Known rows, with every step that occurs
j, g: [-4  5  7 -1  5 -5  2  8  0 -3 -2  1  1 -7 -2 -3 -5  3  1 11 -1 -2 -4 -9
 12  5  6  1  1 10]
c, v, g, e, d: [ -2  -3   4  -4  -1   0 -12  11   5 -11  -3   1   2  -3  -4 -19 -11  10
   2   5  -1   3  -2  12  -1   3  12  -7  10   6]
r, x: [ -2  -6   9  -3  -3 -10   4  -3  -2   3  -8   0   3  -5   4  -5  -2   7
   5  11   1  -8   1 -15   5   0   0   2  -4   8]
v, c, e, x: [  4  -4  11  -5   2  -4 -12   5  -5   6  -4   5   1   3  -2   5  -3   7
  22 -22   1  -1  -5  18   5   1   9   0   6   9]
c, v: [ -2   3   8  -5  -6  -6   3   7  -2   3  -1   1   5   0  -2 -10  -8   8
   5  14   1  -1  -4   0   6  -1  11  -1   0   7]
j, g, e, x, r, k: [  4   0  13   2   3   9  -3  10   2 -14  -4   6   2 -12   3  -1  -9  -1
   6 -20  -3   4  -5   2   6   4   7  -1  -1  10]
k, a: [ -4   1   9  -4   1 -11  -2   8  -3   3  -8   3   3  -6   3  -5  -4  14
   0   5   3  -4   0 -16   8  -1  -3  -5  -2  10]
j, g, e, d, r, k: [ -2   2  12   5  12  16 -12  17   6  -9   0   1   0  -6  -9 -15  -7   0
   1 -12  -4   4  -1  19   5   3  10  -3   0  11]
j, g, e, d, r: [ -3   2   9   2   9   5 -12  14   7 -11  -1  -2  -2  -6  -3 -14  -8   3
   3  -8  -2   3  -2  11   7   4  16  -2   3  10]
c, j, g, v: [-2 11  3 -3 14 -3  2 12  2  2 -1  0  2 -4 -3 -6 -6 -3 -6 17 -2 -2 -8 -4
  7  1 17 -3  5 10]
a, k, r, d, e, x: [ -3   7  11   3  11  -8  -5  -6  -4   8   0   5   2 -16   9  11  -5  13
   8 -30   2   4  -2   5   8  -2 -10  10   1   9]
d, e, x, r, k, a: [  1  -2  12   0  -1   0  -3   3  -4  -2  -4  10   2  -9  -1   3  -3  10
   8 -28  -1   2   2 -16   7  -3 -15  -2  -7  12]
d, e, x: [  0   0   7   0   6  -6  -3  -7  -4   0  -1   3  -1  -4   2   5  -8   4
  13 -11   1  -2  -3   1  10  -1   1   2   1  10]
j, g, v, c, e, d: [ -2   4   7  -2  14   1 -12  14   2   1   0   3  -4  -1 -16  -8   0   3
   4  -8  -4   6  -1   9   1   5  16  -4  11  10]
a, k, r, d, e: [ -4   8  12   5   7  -5  -1  -8  -3  10   1   5   1 -14   2   2  -1  13
   2 -22   1   2  -1  -6   9  -1 -17   9   0   8]
c, j, g: [-3  7  2 -2 10 -6  4 14  0  4 -1 -1  4 -3 -4 -1  0 -1  1 13  0 -4 -8 -3
 11  3  9  0  2  9]
e, x, r: [  2   0  12  -2 -10 -11  -2   1  -3 -10  -5   2   3  -5   4   7  -5   8
   8 -15   2   4  -3  -7   4  -1   2   2  -1   8]
j, g, v, c: [ 0 13  8 -5  8  0 -3  8  3 -1 -5  4 -5 -4 -8 -4 -4  0  3 11 -6 -3 -4 -6
  6  5 17 -2  9  9]
j, g, v, c, e: [  2   5  10  -4   9   5  -7   8   1   4  -2   6  -3   0  -9 -10  -3   0
   7  -2  -6   0  -6   6   6   5  16  -1  10  10]
a, k, r, d, e, g, j: [ -2  14  13   4   6  -2   2  -8  -2   8   4   3  -2 -12   8  -9   1   6
  -3 -41   2   7  -2 -13  14   1  -8   6   5  11]
x, r, d: [ -2  -2  16   1 -12 -14  -1   7  -1  -8  -5   7   3  -7  -2   1   4   6
  -2  -6   2   5   1 -18   3   1 -12   3  -3   6]
g, v, c, e, d, r: [  3   2  13  -3   3   4 -21   9   3   1  -1   1  -4   9 -15 -13  -2   6
   8 -19  -4   5  -1  21  -2  -1  14  -3   9   9]
a, k: [-2  4 12  1  7  1  1 -4 -3  3 -2  1  2 -4  2 -2 -3 11 -5 -2  1 -2 -3 -8
  7 -2 -5  4  1  8]
a, k, r, d, e, c: [ -5  11  14   6  15  -8   1 -11  -2   8   6   3  -2  -9   0   3   2  11
   7 -16   0  -5   1  -1  12  -1  -2   7   1   8]
e, g: [ 0  4 11 -3 -4 -6 -4  0 -2 -8 -5  0  1 -2  5 -5 -1  2  1 -3  3 -3 -3 -9
  6  1  4 -3  0 12]
g, v: [ 0  6 11 -2  2 -4 -1 -1 -1 -3 -4  0  1 -3 -2 -8 -9  2 -5 12 -1  0 -3 -6
  3 -1  8 -3  3 10]
x, r: [  1   1  13  -1 -14  -7   2  -2  -2  -7  -4   1   2  -2  -2   0  -1   7
   1  -6   0   1  -2 -17   6   0  -6   1  -3   7]
x, r, k, a: [ -1   0  15  -1  -8  -1  -1  10  -3  -3  -6   8   5  -6  -4  -4   0  12
  -2 -11   0   0   2 -22   4  -2 -15  -4  -8  10]
r, d, e, x: [ -2  -2  10   1   8 -11  -6   1  -4   0  -3   8   0  -9   3   6  -3   4
   9 -10   2   3   0   1   7   0  -5   3   1  10]
e, x, r, d: [ -1  -3  15  -1  -8 -17  -4   8  -2 -10  -6   7   4 -10   6   9   0   7
   5 -14   4   7   0  -7   2   1  -4   3  -2   7]
e, x, r, k: [  3   0  14   1  -8   0  -1   4  -4  -8  -4   5   5  -5  -2   6  -5   5
   6 -19   1   4  -2  -1   3  -2  -4   1  -5   9]
k, r: [  0   8   9   0  -8 -11   1  -3  -4   3  -4  -4   5  -8   2   1  -7  10
   8  -6   3  -3  -4  -1   8   0   1   2  -2   9]
v, g, e, c, j: [  1   1   7  -2  11  -2  -7   2   2  -5  -2  -1   1   3   1 -11  -6   1
   8  10  -2 -14  -8  13   7   1  20  -7  10   7]
c, j, g, e, d, r: [ -2   4   5   0  13   4 -11  20   7  -5   0  -4   1  -2  -5 -11  -4   0
   2  -7  -1   1  -6  18   7   2  18  -4   4   9]

Rows
[ -4   8  13   2   3  -9  -1   1  -3   7  -2   3   5 -14   6   3  -1  14
  -2 -14   4   2  -1  -2   6   0 -10   7   0   7] -> a, k, r, d
[  2  -2  13  -2  -1   1 -20  10   1   3  -1   1  -2   9 -15  -8   3   9
  16 -25  -1   3  -1  21   3   0   7   0   5   8] -> v, c, e, d, r
[ -1  -5  13  -4  -5  -5  -2  -1   1   2  -7   0   1   0   4 -11  -4   6
   7   6  -1  -8   0  -4   6  -2   4   5  -4   8] -> d, r, x
[ -3   6   9  -3  14   2   2  10   5  -5   4   1  -1  -4  -1 -17 -10   2
  11  19  -4  -7  -5   8  12   5  36  -6   5   7] -> j, g, e, c, v
[  5   3  12  -5   1   0  -9   9   2  -5  -4   9  -4  -2  -3   1  -4   2
  12 -23  -6   6  -5   4   3   4  18   1   9   9] -> j, g, v, c, e, x, r
[ -3  -7   8   2   4  -6  -9   7  -4   0   2  -1   3   1 -10  -6   0   9
   3 -14   3   6  -1   9   3   0   0  -2   2   9] -> c, e, d
[ -2  -4   6   0   2  -1 -15   5   3 -13  -6  -1   0  -5  -2 -12  -8   8
   0  -3   0   0  -2   6   0   4   1  -6   9   8] -> v, g, e, d
[-3 10  7 -2 10 -2  1  6  2 -4 -3  2 -1 -7 -2 -8 -9 -1 -7 17 -4  0 -5 -9
  8  3 13 -2  5 11] -> j, g, v
[-4 -6 10 -2 -2 -8 -7  5  3 -1 -6 -4  1  0 -3 -9  0  9  5  0  1 -2  4 -1
  1 -1  4  2 -3  9] -> e, d, r, x
[ 3  7  5 -3 11  3 -5 14  2  5 -5  2  0 -3 -5 -4  0 -2 13 -2 -3 -8 -9  7
  9  5 17 -5  7  6] -> v, c, j, g, e
[ -3   3  10   0  -1  -7   6 -10  -3  11  -6  -2   4 -12  10  -1  -3  16
   3  -9   1  -7   0  -9   6  -2  -5   8  -3   7] -> a, k, r, x
[ -1  11  11   1   1  -4   1  -7  -4   7  -2  -2   4  -9   5   2  -5  16
   1 -14   2  -2  -4  -2   8  -2  -4   6   0   8] -> a, k, r
[ -4   1  11   2  15  11 -14  26   6  -6  -3   4   0 -10  -5 -17  -6   8
  -1 -12  -3   3   2   9   6   2   6  -8  -1  13] -> j, g, e, d, r, k, a
[  2   3  10   0  14  -3  -1   2  -1   0   1  -5   2   3  -1  -8  -3  -1
  10   5   1 -11  -7  11   9  -1  23  -7   3   7] -> g, e, c, j
[  3  10   9  -4  10  -4 -12   6   1   3  -3   9  -4   0  -6  -3   9  -7
   5 -11  -2  -3  -3  -5   0   1   5  -4   8  11] -> r, d, e, g, v, c, j
[  5  -8  16   1  -7   5  -6   4  -6  -4   0   7   6  -1  -2   1  -4   5
  10 -33   0   6  -4   9   2  -2  -6   2  -3  10] -> c, e, x, r, k
[  5  -5  11  -4 -11  -2 -12  -1   2 -19  -9   5   0  -7  11  -3 -12   7
   8 -17  -2   1  -6   2   1   2   3  -1   8   7] -> v, g, e, x, r
[ 5 13  8 -8  3 -2 -9  7  1  1 -6  1 -1  5 -3 -4  3 -4  4 -3 -1 -6 -7  0
  0  0 18 -7  8 11] -> e, g, v, c, j
[ -4   1  11  -2  -6 -10  -3   1   5 -10   3  12  -3   1  -7 -10   1   6
  10   5  -5  -2   2  -9   6   3   3   1   5   5] -> x, r, d, e, c, v, g
[ 4 11  7 -6  5 -3 -5  7 -1  8 -5  0  1  4 -9 -1  0  0  5  6 -2 -6 -6  2
  1 -1 14 -5  7  7] -> g, v, c, j
[  2   0  11  -1   0  -1  -3   6   3 -15  -5   3   0 -12   8  -1 -10   3
   8 -15  -2   4  -5  -3   7   4  12   0   2   8] -> j, g, e, x, r
[ -3   2  10   0  -1  -4 -11   7   2  -5  -2  -4   1   2  -8  -6  -3   9
   2  -7   2   3   0   7   4  -1   4   0  -1   9] -> e, d, r
[  1   8  11  -4   1  -2  -5  -1   0  -9  -5   0  -1  -2   5 -10  -6  -1
  -7   3   0   0  -3  -8   2   0  11  -5   5  13] -> e, g, v
[ -3  -8  14   1   7   6 -17  20  -2   4   0   4   4   1 -10 -15  -1  13
   3 -24   0   5   2  16   2  -4  -6  -5  -3  13] -> c, e, d, r, k, a
[  0   5   3  -1  14   1  -9  20   4   1  -2  -1  -1  -3 -12  -3   4   1
  10  -8  -1  -2  -4  10   4   6  16  -8   7   6] -> v, c, j, g, e, d
[  0   2  12  -3   6  -1   1   2   1  -3   2  -1   1   1   0 -17 -10   5
  13  12  -1  -7  -4  11   8   1  31  -7   3   6] -> g, e, c, v
[ -1   5   8  -3  -4  -4   1   1   0  -1  -3   1  -1   0   0 -13  -9   4
  -3   2   0   0  -5  -7  12   3   2  -1  11   8] -> v, g, j
[  2  -1  10   0  -7  -6  -1  -9  -2  -7  -1   5  -1  -4   1   7  -4   6
  11 -23  -1   3  -2 -10   8  -1  -5   4  -2   9] -> d, e, x, r
[ -3   5  10   3  -2 -12  -2  -4  -4   6  -1   4   2 -12  -2   2  -2   7
   8 -13   2   1   0  -4   9   1 -12   6  -2   9] -> k, r, d, e
[  1  -3  12   2   2  15 -21  10   5 -14  -4   3   1  -1  -7 -17  -9   5
   1 -12  -4   1  -2  23  -1   1  -1  -4   5  11] -> v, g, e, d, r, k
[  5  -1  13  -5  -5   1 -12   3  -4   1  -4   5  -1   6  -2  -6   5   3
  15 -23   0  -3  -5   5   5   3   7  -3   6  11] -> v, c, e, g
[  1   8  12  -2  -3  -3   3   0  -2  -2  -1  -2  -1   0   5 -12  -3  -1
  -3 -13   3   3  -5 -12  12   2  10  -3   5  12] -> e, g, j
[  0  -2  13   2   2   4 -14   6   4  -9  -3  -4   0  -1  -3 -14  -8   7
   4 -14   0   3  -1  16   3  -1   9  -3   2   9] -> g, e, d, r
[  5  12  11  -4   3   4  -9  -8   1  -3  -4   6  -8   2  -5  -7   0  -3
   7 -12  -5  -4  -3 -10   4   1   8  -4   7  13] -> d, e, g, v, c
[  2  -4   8  -5   2  -1 -13   0   1 -12  -9   3   1  -6  12  -5 -16   6
   9  -4   0  -4  -7  14   3   2   9  -3  10   9] -> v, g, e, x
[ 3  6  7 -5  1 -6 -3  8 -3 10 -5  1  2  5 -9  4  5  3 13  0  1 -9 -6  2
  5  0  6 -3  4  6] -> v, c, j
[  1   2   3  -2  16  -2  -4  14   1  -2  -3   0   4  -9   8   0 -10  -2
   9  -4   0  -3 -10  15   9   3  22  -3   5   9] -> c, j, g, e, x
[  4   2  15   0   6  15 -21  13   1   2   1   4  -2   8 -21 -14  -1   2
   7 -24  -5   6  -1  27  -4  -2   7  -3   6  11] -> g, v, c, e, d, r, k
